In the rows, 128 means zero.
Known rows, with every step that occurs
v l e: [116 143 121 117 160 128 187 141 119 147 140 134 118 141 131 128 141 139
 102 130 168]
l e: [117 130 135 117 143 121 225 134 114 151 127 127 114 133 128  97 133 105
 127 129 122]
v a: [116 169 137 127 147 135 132 142 148 131 144 139 125 159 105 112 140 155
 105 125 147]
y a v l: [143 151 133 113 122 118 101 128 139 121 112 134 134 216  66 204 142 133
 107 155 115]
f a: [ 98 150 128 141 127 127 137 129 124 136 137 180 142 104 203 134 127 118
 112 130 137]
a v l e t: [128 158 121 127 132 135 167 119 142 154 138 139 128 184  84 128 138 128
  95 119  97]
v a e l: [116 168 129 110 154 134 221 146 156 148 148 152 131 192  69 113 146 152
 101 118 142]
l v a e t: [115 138 140 116 129 128 182 124 136 149 153 144 109 189  98  74 140 114
 166 133 129]
e l v a d t: [124 134 124 109 108 117 193 153 142 180 134 160 149 177  94  96 149 133
 154 127 148]
v l e t: [118 140 124 118 148 132 220 115 119 161 145 138 113 143 138 121 139 143
 103 128 169]
e t d a y w: [137 115 138 107 114 126 178  38 120 157 156 148 128 205 117 133 120 125
 130 114 159]
e l v: [127 109 123 102  97 116 203 142 134 176 132 151 148 145 125 106 143 122
 165 132 134]
v a y w: [128 168 136  91 152 126 144 144 140 121 154 146 130 217  42 132 135 146
  95 107 172]
d a v: [163 152 116 144 120 124  87  91 140 129 127 148 124 241 100 137 134 123
 123 120  75]
v l e t d a: [119 138 125 118 151 130 206  92 118 164 152 144 115 172 142 123 140 140
 106 128 175]
t d a v l e: [121 137 127 123 145 123 115  78 130 149 151 148 136 215 112 133 134 113
 119 123 132]
a y: [116 131 121  88 137 133 140 133 122 122 140 132 131 191  49 117 128 113
 117 117 148]
d a: [158 137 119 139 127 122 105  90 126 127 128 144 117 210 136 133 132 130
 134 127 117]
f a v l e t: [ 99 170 123 141 127 133 172 117 134 158 145 189 140 144 174 134 133 119
  89 122 116]
y a d: [126 138 141 119 121 113 102 131 121 118 108 131 139 210  63 187 138 120
 126 158 153]
v a d: [103 178 135 135 149 135 112 150 146 130 145 144 137 189  69 109 142 148
 102 122 164]

Rows
[127 116 138 128 111 133 172  38 124 163 152 144 124 174 149 118 124 129
 136 125 144] : e t d a
[140 140 137 123 122 110 100 132 120 121  99 133 135 213  59 187 136 124
 128 155 147] : y a d t
[ 90 152 123 112 134 131 146 132 119 133 145 182 144 148 148 127 126 107
 104 122 151] : f a y
[129 143 119 146 132 125  95 140 123 134 115 137 140 176  70 125 128 122
 126 119 144] : a d t
[121 113 127 111 137 118 157  77 127 154 153 154 139 217 113 122 134 105
 151 126 143] : t d a e l v
[144 144 140 115 112 115 106 124 138 119 106 131 134 212  65 193 137 120
 118 154  94] : y a v
[121 121 128 120 150 123 131  71 126 136 150 145 133 209 112 134 128 110
 132 124 141] : t d a e
[103 165 124 146 120 130 120 129 139 139 136 183 148 136 167 138 127 110
 101 122  95] : f a v
[106 133 143 113 132 128 178 114 135 153 159 145 115 189  99  74 139 110
 167 133 139] : l v a e t d
[129 123 136 130 108 134 163  38 131 164 151 146 128 190 132 120 125 125
 130 122 124] : e t d a v
[ 99 161 121 153 130 125 114 137 120 141 128 187 150 138 162 131 126 114
 110 123 148] : f a d t
[119 153 124 124 135 134 162 109 142 158 145 141 133 185  84 129 137 124
  96 118 107] : a v l e t d
[126 131 129 127 133 123  84  73 135 139 147 145 142 209 111 136 129 112
 128 122 120] : t d a v
[128 129 132 129 115 136 160  40 132 165 155 148 128 193 133 127 128 135
 122 122 139] : e t d a v l
[101 172 118 143 130 132 116 133 139 140 142 187 148 141 169 149 132 124
  88 122 118] : f a v l
[131 144 142 106 123 117 152 103 133 142 122 136 131 220  72 189 141 124
 108 154 124] : y a v l e t d
[121 129 128 102 107 119 205 149 144 177 141 156 146 160 114  98 149 134
 154 131 144] : e l v a
[125 116 118 100 130 122 252 135 135 159 137 149 133 183  78 112 139 110
 149 123 118] : a e l v
[157 160 112 139 135 124 117  96 136 139 133 151 120 248 101 136 140 128
 111 121  95] : d a v l e
[115 147 136 130 127 122 109 149 132 144 140 144 122 189  88  76 142 115
 167 134 144] : l v a d t
[129 137 125  98 154 123 213  92 113 158 156 149 119 203 109 139 136 136
 100 117 190] : v l e t d a y w
[138 121 136  91 121 109 210 129 129 139 113 142 131 218  65 178 143 114
 144 158 128] : y a e l v
[ 89 143 130 131 136 133 214  92 125 152 153 187 136 138 178 128 123 109
 110 123 137] : f a e t d
[127 160 118 127 139 131 145 137 143 145 136 138 131 182  78 133 139 125
  94 119  97] : a v l e
